Known rows, with every way that one mark hangs from another
k_639[k_87[k_825] k_684[k_148] k_935]: [-0.847 -1.726  1.502 -0.485  0.324 -1.496  1.005  0.709  0.441  1.532
 -0.892 -0.019 -1.397 -0.321  1.640  4.366  0.512  0.379 -0.498  0.295
  2.594  0.382  1.431 -1.355]
k_684[k_53[k_169 k_581] k_148 k_639[k_87 k_935]]: [-0.928  1.199 -0.030 -1.208 -0.846 -1.072 -0.979  1.610 -0.906 -0.564
  1.190 -1.646  2.710 -0.626 -0.026  1.489  0.143 -1.400  0.289  1.087
 -4.029  0.343 -3.914 -0.881]
k_684[k_53[k_169] k_148 k_639[k_87[k_825]]]: [-0.457  0.215  0.382 -1.725 -0.748 -0.561  0.249 -0.267  0.342 -1.485
  0.122 -1.319  0.714 -0.702 -1.065  0.292 -2.099 -0.698 -0.324  1.732
 -1.105  0.284 -3.478 -1.449]
k_825[k_87[k_639[k_684[k_148]]] k_694]: [ 1.803 -1.802  0.952  0.062  0.157 -1.106  1.254 -1.470  0.379  2.605
 -0.989  0.069  0.692  0.313 -0.253  1.374 -1.886  0.521 -2.330 -2.311
  1.795  0.339 -0.206  1.102]
k_596[k_639[k_684[k_53 k_148] k_935]]: [ 0.576 -2.164 -0.302 -0.132 -0.368  0.299 -0.125 -0.138 -0.269  1.939
 -0.609  0.355  1.773  1.951  1.628  6.143  1.082  0.755 -0.929 -0.997
 -0.704  2.083 -0.649 -1.457]
k_87[k_639[k_935] k_825[k_694]]: [ 1.151 -2.597  1.307 -2.272  0.765 -2.088  0.379  0.322  1.106  1.926
 -2.412 -0.305  0.850  2.194 -3.030  1.247  0.544 -0.603  1.462 -0.044
  1.944 -0.241  1.454 -0.790]
k_53[k_684[k_148]]: [ 0.796 -0.941  1.635 -1.117 -0.001 -0.264  2.010  1.486  0.173  1.553
  0.383  0.059  1.987 -0.329 -2.212  1.167 -1.337  0.688 -2.042 -0.712
  1.246  0.231 -1.745  1.638]
k_684[k_53[k_169 k_581] k_148 k_639[k_935]]: [-1.186  0.593 -0.515 -1.715 -0.826 -0.759 -0.890  1.674  0.144 -0.582
  0.558 -1.807  3.992  0.117 -1.391  0.523 -0.076 -0.457  0.633  0.251
 -3.442 -0.093 -5.124 -0.690]
k_596[k_639[k_87 k_684]]: [ 1.244 -1.509  1.425 -1.090 -1.159  1.629  0.278  0.541 -1.180  1.911
  0.254  0.447 -2.376  1.245  1.624  4.860 -1.433  0.488 -2.689 -0.793
 -0.088  1.797 -0.550 -1.866]
k_53[k_169 k_581 k_684[k_148]]: [-1.208  1.494  0.570 -2.907 -1.029 -0.891  0.646  1.851  0.942  0.000
  0.982 -2.106  1.224 -1.052 -2.005  0.008 -0.916  0.810 -2.857 -1.924
 -1.155 -1.559 -4.413  2.044]
k_825[k_87[k_639[k_684[k_148] k_935]] k_694]: [ 1.337 -2.625  1.185  0.467  0.679 -2.394  0.670 -0.684  0.254  3.383
 -1.572  0.148  1.346  0.932  0.140  2.394  0.150 -0.025 -0.396 -2.204
  1.848  0.646  1.740  0.678]
k_639[k_935]: [ 0.910 -2.313  1.922 -1.742  0.751  0.451  0.143  2.097 -0.007  2.358
 -0.329 -0.328  1.164  1.811 -1.606  1.899 -0.319 -0.331  1.880 -0.071
  0.890  1.241  0.133 -0.780]
k_684[k_53[k_169 k_581] k_148 k_639[k_87[k_825] k_935]]: [-2.031  0.908  0.183 -2.163 -1.039 -1.754 -0.392  0.620  0.131 -1.553
  0.122 -1.937  1.064 -1.010 -0.617  1.043 -0.313 -0.799  0.554  1.386
 -2.553 -0.579 -3.255 -1.532]
k_53[k_581 k_684[k_148 k_639[k_87[k_825[k_694]] k_935]]]: [-0.936 -0.507  1.774 -1.579 -0.883 -3.121  2.293  1.509  0.171  0.631
  0.277 -1.103  0.066 -1.893 -1.457  1.597  0.574 -0.481 -1.631  0.976
 -0.155 -2.099 -0.817  0.731]
k_825[k_87[k_639[k_684[k_53[k_169] k_148] k_935]] k_694]: [ 0.667 -0.810 -0.961 -0.457  0.654 -2.620 -1.367 -2.293  1.146  1.698
 -1.113 -1.623  1.763  1.345  0.473  2.058  1.457 -0.954 -0.229 -2.448
 -0.495  0.747  0.453  0.114]
k_596[k_639[k_684]]: [ 0.950 -2.162  1.027 -1.581 -0.987  1.961  0.482  0.678 -0.101  1.920
 -0.322  0.347 -0.973  1.957  0.313  3.955 -1.609  1.382 -2.319 -1.650
  0.474  1.404 -1.768 -1.663]
k_852[k_935]: [ 1.282 -2.860  1.583 -1.684  0.291  1.645  0.309  1.294 -0.160  2.410
 -0.352  0.491  1.837  1.579 -1.569  1.182 -1.021 -0.213  0.262 -0.794
  0.242  2.857 -0.922 -1.364]
k_825[k_87[k_639[k_684 k_935]] k_694]: [ 1.468 -2.551  1.261 -0.566  0.647 -1.526 -0.160 -1.042  0.403  3.245
 -1.654  0.014 -0.025  1.622 -0.470  1.873  0.055 -0.454  0.043 -2.243
  1.600  0.967  2.092 -0.453]
k_677[k_694]: [ 2.607 -0.262  2.353 -2.163  0.907  2.127  1.739  0.911  0.348  1.906
  1.282 -1.100  0.926  1.472 -1.870  2.446 -2.562  0.193  0.234  0.232
 -0.058  1.068 -1.472  0.408]
k_825[k_87[k_639[k_935]] k_694]: [ 2.274 -2.849  2.374 -1.224  0.909 -1.420  0.262 -0.253 -0.189  3.263
 -1.653 -0.219  0.940  1.920 -2.400  0.394 -0.805 -1.107  1.678 -1.370
  1.074  0.999  2.387  0.359]
k_684[k_53[k_581] k_148 k_639[k_87[k_825[k_694]] k_935]]: [-0.294 -0.394  0.406 -1.524 -0.426 -1.534  1.062 -0.289  0.020 -0.004
  0.486 -1.532  0.930 -1.062 -0.536  2.417  0.540 -1.077 -0.330  2.179
 -1.726 -0.897 -1.776 -0.497]
k_596[k_639]: [ 1.764 -2.475  2.027 -2.250 -0.792  1.980  0.853  1.446 -0.681  1.966
 -0.414  0.178  0.081  2.323 -1.590  2.370 -2.559  0.674 -0.546 -0.813
  0.005  1.286 -1.510 -0.883]
k_774[k_581]: [ 0.408 -1.257  1.084 -2.556  0.257  1.901  1.204  1.109 -0.468  1.475
  0.659 -0.269  0.293  1.499 -0.816  0.689 -3.014  0.116 -0.841 -0.188
 -0.235  1.221 -2.634  0.768]

Rows
[-1.822  2.136 -2.101 -2.214 -1.208 -1.422 -0.982 -1.996  1.591 -2.026
 -1.147 -1.309  1.275 -0.485 -0.729  1.306 -0.594  1.153 -2.933 -1.624
 -1.161 -1.106 -4.992 -0.977]
k_87[k_639[k_684[k_53[k_169 k_581] k_148]] k_825]
[ 0.316 -2.213  1.825 -1.900  0.381 -1.533  0.156  0.803  0.278  1.151
 -2.819  0.833  1.410  1.802 -3.341  0.798 -0.864  0.056  2.155 -0.038
  1.928  0.636  0.774 -1.707]
k_87[k_639[k_935] k_825]
[ 0.235 -2.431  0.069 -0.559  0.494 -2.983  0.818  0.014  1.550  2.031
 -2.391  0.024  1.250  1.254 -0.417  3.276  1.499  0.508 -0.624 -0.921
  2.586 -0.534  0.913 -0.488]
k_87[k_639[k_684[k_148] k_935] k_825[k_694]]
[-0.060 -0.929 -0.136 -1.004 -0.005 -0.820 -0.741  1.640  0.347  0.232
  0.094 -1.053  4.216  1.189 -1.386  0.714  0.099 -0.822  1.891  0.637
 -1.969  1.192 -3.361 -1.090]
k_684[k_53[k_169] k_148 k_639[k_935]]
[-1.499  1.248 -1.637 -2.728 -0.348  0.188 -2.440 -0.284  1.321 -0.149
  0.780 -2.609  0.282  0.908  0.593  2.902  1.909 -0.138 -0.768 -1.603
 -2.356  0.212 -3.289 -1.754]
k_639[k_684[k_53[k_169 k_581]] k_935]
[ 1.139 -0.554 -0.028  0.542  0.035 -0.075  0.188 -2.992 -0.503  0.932
 -0.987  0.964  2.064 -0.036 -0.430  1.688 -2.278  0.585 -1.790 -1.692
  0.436  1.947 -1.407 -0.231]
k_825[k_87[k_639[k_684[k_53 k_148]]]]
[ 0.288 -1.945  2.375 -1.815 -0.107 -2.328  1.602  1.085  0.369  1.307
 -0.211 -0.627 -0.901 -0.335 -2.160  1.297  0.703 -1.200 -0.095  1.450
  1.230 -0.536  1.346 -0.692]
k_53[k_684[k_639[k_87[k_825[k_694]] k_935]]]
[ 2.755 -2.091  2.005 -1.561  0.436 -0.190  0.888 -1.078 -0.146  2.450
 -1.016 -0.256  0.302  1.276 -2.761 -0.655 -2.720 -0.593 -0.341 -1.428
  1.094  0.698  0.347  0.908]
k_825[k_87[k_639] k_694]
[-1.084  1.878  1.229 -1.708 -1.867 -1.419  0.871  2.586 -0.619 -0.561
  1.705 -1.265  1.183 -2.241 -1.307 -0.364 -1.682 -0.206 -3.001 -0.184
 -2.445 -1.185 -4.998  0.924]
k_53[k_169 k_581 k_684[k_148 k_639[k_87]]]
[-0.391  0.286 -0.835 -0.480  0.406 -1.130 -1.710 -0.033  0.356  0.918
  0.812 -1.505  0.678  0.503  2.560  4.509  2.140 -0.981 -0.621 -0.350
 -1.130  1.394 -0.523 -1.157]
k_639[k_87 k_684[k_53[k_169] k_148] k_935]
[ 1.537 -0.466  0.786  0.255 -0.441  0.711  0.850  0.258 -1.652  0.360
  1.324  0.591  2.717 -0.666 -0.614  1.693 -2.244 -0.959 -1.011  2.185
 -1.647  1.816 -3.318 -0.672]
k_684[k_53 k_148 k_639[k_87]]
[ 0.395 -1.408  2.551 -1.830 -0.678  0.563  1.452  0.998 -0.489  0.018
 -0.268  0.224 -1.079 -0.446 -2.076  0.051 -3.541 -0.285  0.031  1.850
  1.034  0.573 -1.738 -1.979]
k_684[k_639[k_87[k_825]]]
[ 0.839 -0.758 -0.843 -1.478  0.602 -1.715 -2.205 -2.720  1.292  1.495
 -1.035 -1.821  0.395  1.994 -0.209  1.544  1.389 -1.298  0.184 -2.408
 -0.566  0.997  0.753 -0.911]
k_825[k_87[k_639[k_684[k_53[k_169]] k_935]] k_694]
[-0.283 -2.316  2.743 -0.559 -0.161 -1.596  1.778  2.336 -0.672  0.975
 -0.983  0.440  1.004 -0.509 -1.070  1.546 -1.504 -0.375  1.523  1.960
  1.196  0.502 -0.098 -1.409]
k_684[k_148 k_639[k_87[k_825] k_935]]
[ 1.184 -1.115  1.190 -0.515  0.009  0.365 -0.550  0.691 -1.674  0.942
  0.659  0.344  1.980  0.668 -0.932  2.231 -0.354 -1.853  1.620  2.205
 -1.728  2.412 -0.895 -2.309]
k_684[k_53 k_639[k_87 k_935]]
[ 1.477 -1.746 -0.241  0.521  0.825 -1.973 -0.211 -2.684  0.222  2.465
 -1.166 -0.038  2.148  0.975  0.360  3.045  0.927 -0.558 -0.535 -1.656
  0.407  1.288  1.270  0.154]
k_825[k_87[k_639[k_684[k_53 k_148] k_935]] k_694]
[ 1.636 -0.311  0.895 -0.884 -0.492  1.620  0.031 -0.139 -1.590  0.248
  1.316  0.277  1.339  0.044 -1.296  1.253 -2.222 -1.360 -0.378  2.148
 -1.874  2.181 -2.922 -1.759]
k_684[k_53 k_639[k_87]]
[-0.623 -0.404 -1.103 -1.641  0.595 -2.210 -0.815 -1.469  2.215  0.608
  0.039 -2.905 -1.494  0.438  2.260  4.514  3.163 -1.056 -0.963  0.008
  0.240 -0.415  0.739 -0.868]
k_639[k_87[k_825[k_694]] k_684[k_53[k_169] k_148] k_935]
[-0.057 -0.980  0.073 -1.722  0.105 -2.418 -0.021  0.065  1.081  0.023
 -0.005 -2.314  0.739  0.275 -0.398  1.680  1.162 -1.741  1.055  1.710
 -1.094 -0.210 -0.752 -0.912]
k_684[k_53[k_169] k_148 k_639[k_87[k_825[k_694]] k_935]]
[ 0.510 -0.230 -0.624 -0.272  0.114 -1.776 -0.280 -2.606  0.159  1.695
 -0.640 -0.799  1.809 -0.055  0.330  2.845  0.803 -0.099 -1.675 -2.007
 -1.026  0.054 -0.609  0.577]
k_825[k_87[k_639[k_684[k_53[k_581] k_148] k_935]] k_694]
